Each row comes from the steps of one path. Every step used is in the known rows, and no mark comes twice. Write the path behind each row, first mark first.
(in the rows, 128 means zero)
Known rows
ronako duket fifo: [145 102 131 189 122 155 127 102 108 146 146 144 105 151 128  89 105 133
 158 125 106 145 138 112 136]
fetali sirepep fifo duket talu zafo zonil: [147 163  91  70 146  53 162 132  98  79 171  83 158 175 138 121 189  71
 197 113 133  92 161 104 129]
fetali duket sivag: [156 107 121 142 133  79 141 115 138 138 144 131 130 149 112 151 111 123
 133 141 112 130 144 132 125]
ronako duket: [118 128 131 148 123 140 137 133 108 151 129 139 118 135 141 107 118 129
 156 121 118 133 142 116 149]
talu zafo fetali sirepep: [147 192  93  81 144 122 151  87  88  99 175  67 168 127 140 138 154  98
 146 157 119 130 128 161 138]
duket sivag: [145 122 110 159 117 111 128 123 120 154 137 139 128 158  97 130 116 132
 148 134 114 129 143 124 133]
ronako duket talu zafo fetali sirepep: [128 195  79  93 124 115 138 114  78 132 165  82 152 163 136 106 169  89
 198 141 104 123 157 151 159]
talu zafo fetali duket sivag: [163 161 108 124 125  78 144 113  97 121 183  97 169 154 102 176 133  89
 138 177  95 142 116 168 137]
fetali zafo zonil: [134 136 105 118 144 132 148 126 100 129 146  98 121 110 131 132 179  87
 150 115 126 106 177 121 144]
fifo duket: [124 118 110 148 128 104 139 131 120 111 134 144 133 132 138 131 141 117
 138 120 129 107 105 110 120]
sirepep fifo duket talu: [120 116  92 125 121  64 137 149 136  80 141 138 150 164 143 104 161 112
 161 115 133  93 123  92 127]
fetali zafo: [132 131 104 118 129 127 136 116 119 116 129 115 136 108 152 122 159 107
 136 113 128 134 145 124 145]
ronako duket fifo sirepep: [145  83 103 184 127 183 119  84 124 138 150 142  86 168 126  64  96 151
 173 106 121 160 131 106 125]
talu zafo: [136 157 145 101 115 120 125 139 111 119 136 119 147 144 125 147 133  98
 139 130 127 165 109 145 134]
ronako duket sivag zafo talu: [131 100 109 175 110 119 148 107  71 187 134 160 124 180  65 161  98 132
 193 137  69 108 190 130 160]
sivag zafo: [125 131 121 128 123 101 145 122 130 121 133 128 133 128 106 147 123 134
 139 121 111 107 148 138 124]
sivag zafo fetali sirepep: [136 161  69 106 151 105 169  64 110 104 172  77 153 112 122 142 147 137
 146 146 106  70 170 156 127]
duket ronako: [133 116 135 133 116 133 136 144 131 118 116 146 127 143 110  89 126 101
 144 118 111 154 165 118 131]
talu zafo fetali: [135 179 112 112 117 126 134 125  90 107 167  93 164 131 119 149 149  95
 133 166 112 143  98 167 140]
fetali duket: [136 116 139 110 141  96 138 119 145 113 138 119 127 121 144 151 125 119
 114 135 126 129 127 135 118]
zafo fetali sirepep fifo: [142 155  70  92 162 107 171  68 116  68 181  63 171 114 165 106 145 135
 131 155 131  89 151 126 133]
ronako duket talu zafo: [118 161 135 115  97 116 114 168 100 153 128 134 132 181 118 110 149  86
 192 118 110 160 137 135 158]
talu zafo zonil: [144 164 150 101 128 122 136 146  88 134 151 101 131 143 104 157 148  79
 152 136 122 135 138 143 135]
sivag zafo fetali sirepep fifo: [140 157  66  91 157  81 190  63 116  63 189  67 174 114 144 126 140 142
 142 147 115  68 171 138 130]

Write each row's path
[130 113 107 132 137  82 160 124 125  72 149 135 155 134 156 113 136 122
 137 122 136 105 105  95 122]	sirepep fifo duket
[161  93  73 155 143 118 147  50 142  81 194  99 122 141 105 130 112 147
 139 144  98 114 129 157  98]	sivag zafo fetali duket fifo sirepep
[115 181  99 124 100 122 123 152  79 140 159 107 150 166 114 118 163  82
 188 151  96 137 128 155 163]	ronako duket talu zafo fetali
[137 122 106 179 109  98 151 121 102 172 140 151 120 165  84 127 103 140
 184 118  89 112 180 126 149]	ronako duket sivag zafo
[152 108 113 141 125  51 154 109 138 133 150 135 132 148  90 172 105 131
 143 134  96 108 167 140 122]	fetali duket sivag zafo
[143 164 125  93 132  95 147 116 108  95 173  84 167 122 135 171 144  84
 120 170 110 142  97 174 131]	talu zafo fetali duket
[154 165  76  89 138  79 186  96  89  36 182  90 189 149 151  89 159  65
 169 138 110 129 142 117 131]	talu zafo fetali sirepep fifo duket ronako
[126 118 122 103 129  77 116 146 156 124 130 124 127 151 126 137 149 107
 141 129 121 119 144 136 123]	fetali duket talu
[143 187  74  57 137  82 148 107 108  71 181  62 183 157 144 114 172  94
 170 153 124 116 148 142 143]	duket talu zafo fetali sirepep fifo
[141 136  54 188 115  66 167 103  94 119 176 131 155 149  81 159 143 121
 163 151  82  65 131 139 128]	fifo duket sivag zafo fetali
[149 176  73  85 149  74 181  82  90  44 196  74 194 134 169 128 162  93
 152 149 128 105 105 128 130]	talu zafo fetali sirepep fifo duket
[151 128  86 148 137  85 146 100 116 128 172 105 148 136 111 158 129 118
 129 173  99 105 136 154 130]	zafo fetali duket sivag
[145 144  70 164 116  91 154 101 102 135 169 113 150 144  69 155 130 133
 155 160  82  85 158 156 137]	duket sivag zafo fetali
[153 185  88  64 149 100 171  80  97  60 188  55 187 128 159 124 147 105
 144 157 129 124 131 144 140]	talu zafo fetali sirepep fifo
[129 170  76 108 111  62 146 144  99  60 178 103 185 166 132 129 182  77
 165 152 117 106  92 132 137]	sirepep fifo duket talu zafo fetali
[161 150  44 119 147  64 185  55 110  89 190  78 172 143 114 129 127 146
 165 151 101  68 191 135 135]	duket sivag zafo fetali sirepep fifo
[162  70 113 146 144 140 120  72 158  98 161 123 101 154 133 107 102 144
 133 119 126 156 118 120  96]	fetali duket fifo sirepep
[151 151  47 141 143  77 196  62  89 111 192  88 165 149 122 106 119 144
 190 144  91  72 205 121 155]	ronako duket sivag zafo fetali sirepep fifo
[134 103 114 136 122  85 165 139 131  61 134 149 154 149 140  74 132  94
 151 108 117 128 142  84 124]	sirepep fifo duket ronako
[130 151  37 104 148  63 164  94 115  62 178  85 171 147 158 102 184 113
 166 137 125  59 140 108 126]	zafo fetali sirepep fifo duket talu
[140 158  90  72 133  50 151 124 117  66 158 102 172 177 155 111 170  88
 184 109 137 121 131 104 129]	fetali sirepep fifo duket talu zafo
[125 183  97 102 105 107 112 149  99 118 158  97 159 160 104 142 177  81
 160 159 107 133 114 168 144]	duket talu zafo fetali
[162 124  65 134 156  36 203  82 102  97 184 104 148 164 105 137 141 118
 191 116 109  42 207  94 121]	fetali sirepep fifo duket sivag zafo zonil
[156  98  67 129 147  53 187  61  90  98 164 128 165 175 105 162 120 130
 185 129  95  66 182  98 132]	fetali sirepep fifo duket sivag zafo talu
[170 139 123 134 134 109 136  87 109  89 190  90 151 141 122 154 133  88
 124 173 100 154  91 168 121]	talu zafo fetali duket fifo
[135 135 108 116 147 101 149 105 126 105 165  93 149 104 139 154 142 113
 106 168 110 107 119 157 125]	zafo fetali duket
[149  84 116 135 131  71 151  94 111 146 144 140 138 165  68 205 104 122
 151 151  76 104 174 145 132]	fetali duket sivag zafo talu
